Each row was made from one small tree. The marks that hang from a mark follow it in brackets, in the order of their numbers. Every link used is in the known rows. Write each row's tree.
Known rows:
Z_748[Z_354[Z_300 Z_950]]: [  7   1 -12 -12 -11 -20  -8  13  -9 -18 -12   4   0  20  -3  10   9  -1
  30  10  -2 -10   5  -5]
Z_821[Z_748[Z_354[Z_94]]]: [ 21 -13  -2   2 -14 -14 -14   5 -23  22  15 -10 -25  15  17   8   5   7
  18   2   4 -21  12 -12]
Z_941[Z_453]: [  0   8   4   9  18  14  -5 -10   4  10  13  18   1   4   2 -16 -12  26
  -6   3  -5  -4 -10   2]
Z_748[Z_354[Z_94 Z_300 Z_950[Z_453]]]: [  7 -19 -11 -11 -22 -23   0  16 -16 -13  -5  -2 -16   8  -3  20  17 -25
  31  18  13  -7  10   6]
Z_941[Z_453[Z_300 Z_950]]: [-10   1   0  12  36  30  -7 -28  16  19  19  17  -5 -13 -11  -9  -7  28
 -19   5   5   4 -16  10]
Z_950[Z_861]: [ -2  12   0  -5  13   7   5  -5  12   9  12   2   4   6  10  -9  -5  17
  -5  11 -16   6  -8   1]
Z_453[Z_950[Z_354[Z_94 Z_300]]]: [  1  -1  12  -2  -9 -15  -5   4 -11  -6  -4  -3   8  -3   8   5  -1 -12
 -10  -2  11 -13   3   3]
Z_453[Z_300]: [ -7   9   1  12  11  11  -7 -13  18   5  12  10  -3   4  -3  -3  -3  15
  -9  -2  -9  12 -10  -9]
Z_950[Z_453]: [-20   3  -2  11   2   8   8  -5   1  10   9  12  -4   2   0  -8  -3  14
   3  17   0   5  -1  -3]
Z_354[Z_94 Z_300]: [  7  -6   9  -1 -22 -11  -8  12 -13 -12   2  -2  -4   7  11  10   3 -12
   3  -5   3 -15  10  -2]
Z_950[Z_354 Z_861]: [  0  26   6  -6  18  -7   3  -9  19   7   5   4  16   7  12 -14 -10  11
 -14   7 -16  11 -15  -1]
Z_300[Z_354]: [-11   9   6   5  -7   6   5   3   1  -9 -10   2   8   3   4  -5 -16   4
  -4 -12  -3   2  -2 -11]
Z_748[Z_354[Z_94[Z_861] Z_300]]: [ 22 -26  13   1 -20 -29 -12  32 -30 -17   3  -8  -9   0  22  23  10 -20
  25  -5  20 -14  17   7]
Z_354[Z_300 Z_748]: [  3  -8  -5   6  -6  -2  -6   7  -3 -10  -7  -3   3   3   6  -3   1  24
  -1  -2  -3 -15   8  -9]
Z_941[Z_453[Z_950[Z_354[Z_300]]]]: [ -7  10   5   3  24  -2  -7 -15  -2   3  -4  15  13  -4   2 -10  -9  16
 -18   6  11 -16 -10  13]
Z_94[Z_861]: [  1   3  13  10   1   1   0  14 -11  -3   7  12   8  -1  10  -3  -6   5
   8  -3   3   8   1  -4]
Z_300[Z_354[Z_94 Z_950]]: [  8   4   4 -11 -23  -1   7  12  -4 -18 -13  -2   8   3  -6   8  -7 -29
   5 -17  -3   9   1  -8]
Z_861[Z_300[Z_354[Z_748 Z_950]]]: [ -8   3  -8  -1 -11  15  11   4   2 -16 -28  -8  13  -6 -21  -8  -1  -8
  -6 -24  -7   4   7  -6]
Z_950[Z_453[Z_300[Z_354]]]: [-25   2  -1  12   7  15  10 -14  17   2  -3   5  -7 -12 -10   2  -8  -5
 -15  -1   6  18  -9  -3]
Z_354[Z_94 Z_748]: [ 17 -17   4   8 -14   3  -3  11  -2   0  10 -10   1  -3   9  -3  -1  16
  -2 -11  -4  -5   8 -10]
Z_748[Z_354[Z_94 Z_300]]: [ 15 -18   3  -3 -22 -25 -14  19 -19 -11   4 -10 -12  10  17  17   8  -6
  19   0   9 -22  14   0]
Z_821[Z_748[Z_354[Z_300]]]: [  8  -3 -10   0  -9 -20 -16   1 -24  11  -2  -4 -22  21  12   9   7  16
  19  10   6 -30  13 -11]

Write each row's tree:
[ -6 -12  11  12  -8  13   8  15 -12 -11 -18 -12  12 -24  -2  -5  -4  -7
 -11 -32  10   1  14   1]
Z_94[Z_861[Z_300[Z_354[Z_748]]]]
[-13   4   1  -1  24  13   8 -15  12  15  -2 -14  16 -18  -2 -20   2  19
 -28  -2  -5  -1  -3  12]
Z_453[Z_950[Z_354[Z_748] Z_861[Z_300]]]
[  9 -12 -12 -19  -2 -10  11   7   2   7  12  -6 -13   3   2  10  13 -16
  23  26  -1  10   0  12]
Z_748[Z_354[Z_94 Z_950[Z_453 Z_861]]]
[  5  11 -19 -18   5  -3   0 -10  -7  23  -3  -9 -17  14  -8  -1  17  -3
  15  12 -10  -8   6   3]
Z_821[Z_748[Z_354[Z_950[Z_861[Z_300]]]]]
[ 10 -22  15   8 -14 -11  -6  24 -27  -1  10 -11 -10  -9  11  11  12 -22
  17 -15  17  -8  20  10]
Z_748[Z_354[Z_94[Z_861[Z_300]]]]
[ 11  -5  -6 -20  -6  -7   3   8  -3   0   4 -16  -8   4  -4   7  18 -25
  14   2  -7   0   8  13]
Z_748[Z_354[Z_94 Z_950[Z_861[Z_300]]]]
[ -7  13   8   8  30  10  -3 -19   6  16   8  17  15  -5   0 -21 -17  27
 -19   5   3  -2 -16   7]
Z_941[Z_453[Z_950[Z_354]]]
[-22  19   6  -4  23   9   8 -18   8  16   0  -5  14 -10  -2 -17   1   3
 -23   4  -4   1  -6  15]
Z_453[Z_950[Z_354 Z_861[Z_300]]]
[ -6   7   5  11  23  21  -3 -20  20   1   1  12  -1  -9  -7  -6 -16   7
 -23 -14   2   9 -17   3]
Z_941[Z_453[Z_300[Z_354]]]
[ 17 -21   3   3 -21  -8  -7  15 -10 -12  -1 -13  -3  -1  10   7   4   5
  -2  -9   3 -18  14  -6]
Z_354[Z_94 Z_300 Z_748]
[ -6  17  -5  -5   1  10   3  -9  20 -15 -14   8   7   2 -19   5  -8 -15
  -5 -12  -8  24 -12 -10]
Z_453[Z_300[Z_354[Z_950]]]
[-15  18   0   2  33   1   8 -25  36  17  11   7   0  -7  -1  -8  -3   2
 -24  18  -7  27 -22   7]
Z_950[Z_354 Z_453[Z_300] Z_861]
[ -1  -3  -3  -4 -14   1  10   5  -3   0   5   7  -5   2 -10   4   4 -18
  13  13   0  13   2  -1]
Z_354[Z_94 Z_950[Z_453]]
[-31  10  -6  -1 -10  14  20  -5  -2  -7 -23   4   3  -7 -27  -4   2 -27
  -1  -3   4  11   3   4]
Z_861[Z_300[Z_354[Z_950[Z_453]]]]
[  3   2  -9  -4  -9   9   9   8   8 -17 -22  -4  17   0 -11  -6 -10   7
   1 -14  -9  10  -2 -14]
Z_300[Z_354[Z_748 Z_950]]
[ -6  -2 -18   1  10   0   0  -9  15   4   6  11 -13   5 -17   7  10   1
  19  21   0  19  -8  -1]
Z_748[Z_354[Z_950[Z_453[Z_300]]]]
[ 10 -12   5  10  11   6  -7 -11  17   8  10  -9   7 -18   0  -1  -2  12
 -25 -13   4   8  -7  -3]
Z_453[Z_300 Z_950[Z_354[Z_94 Z_748]]]
[ 15   3  -3 -26 -12 -12   4   9   0 -14  -4  -4   0   8   1  12   9 -29
   6   8  -8   1   1   7]
Z_354[Z_94 Z_300 Z_950[Z_861]]
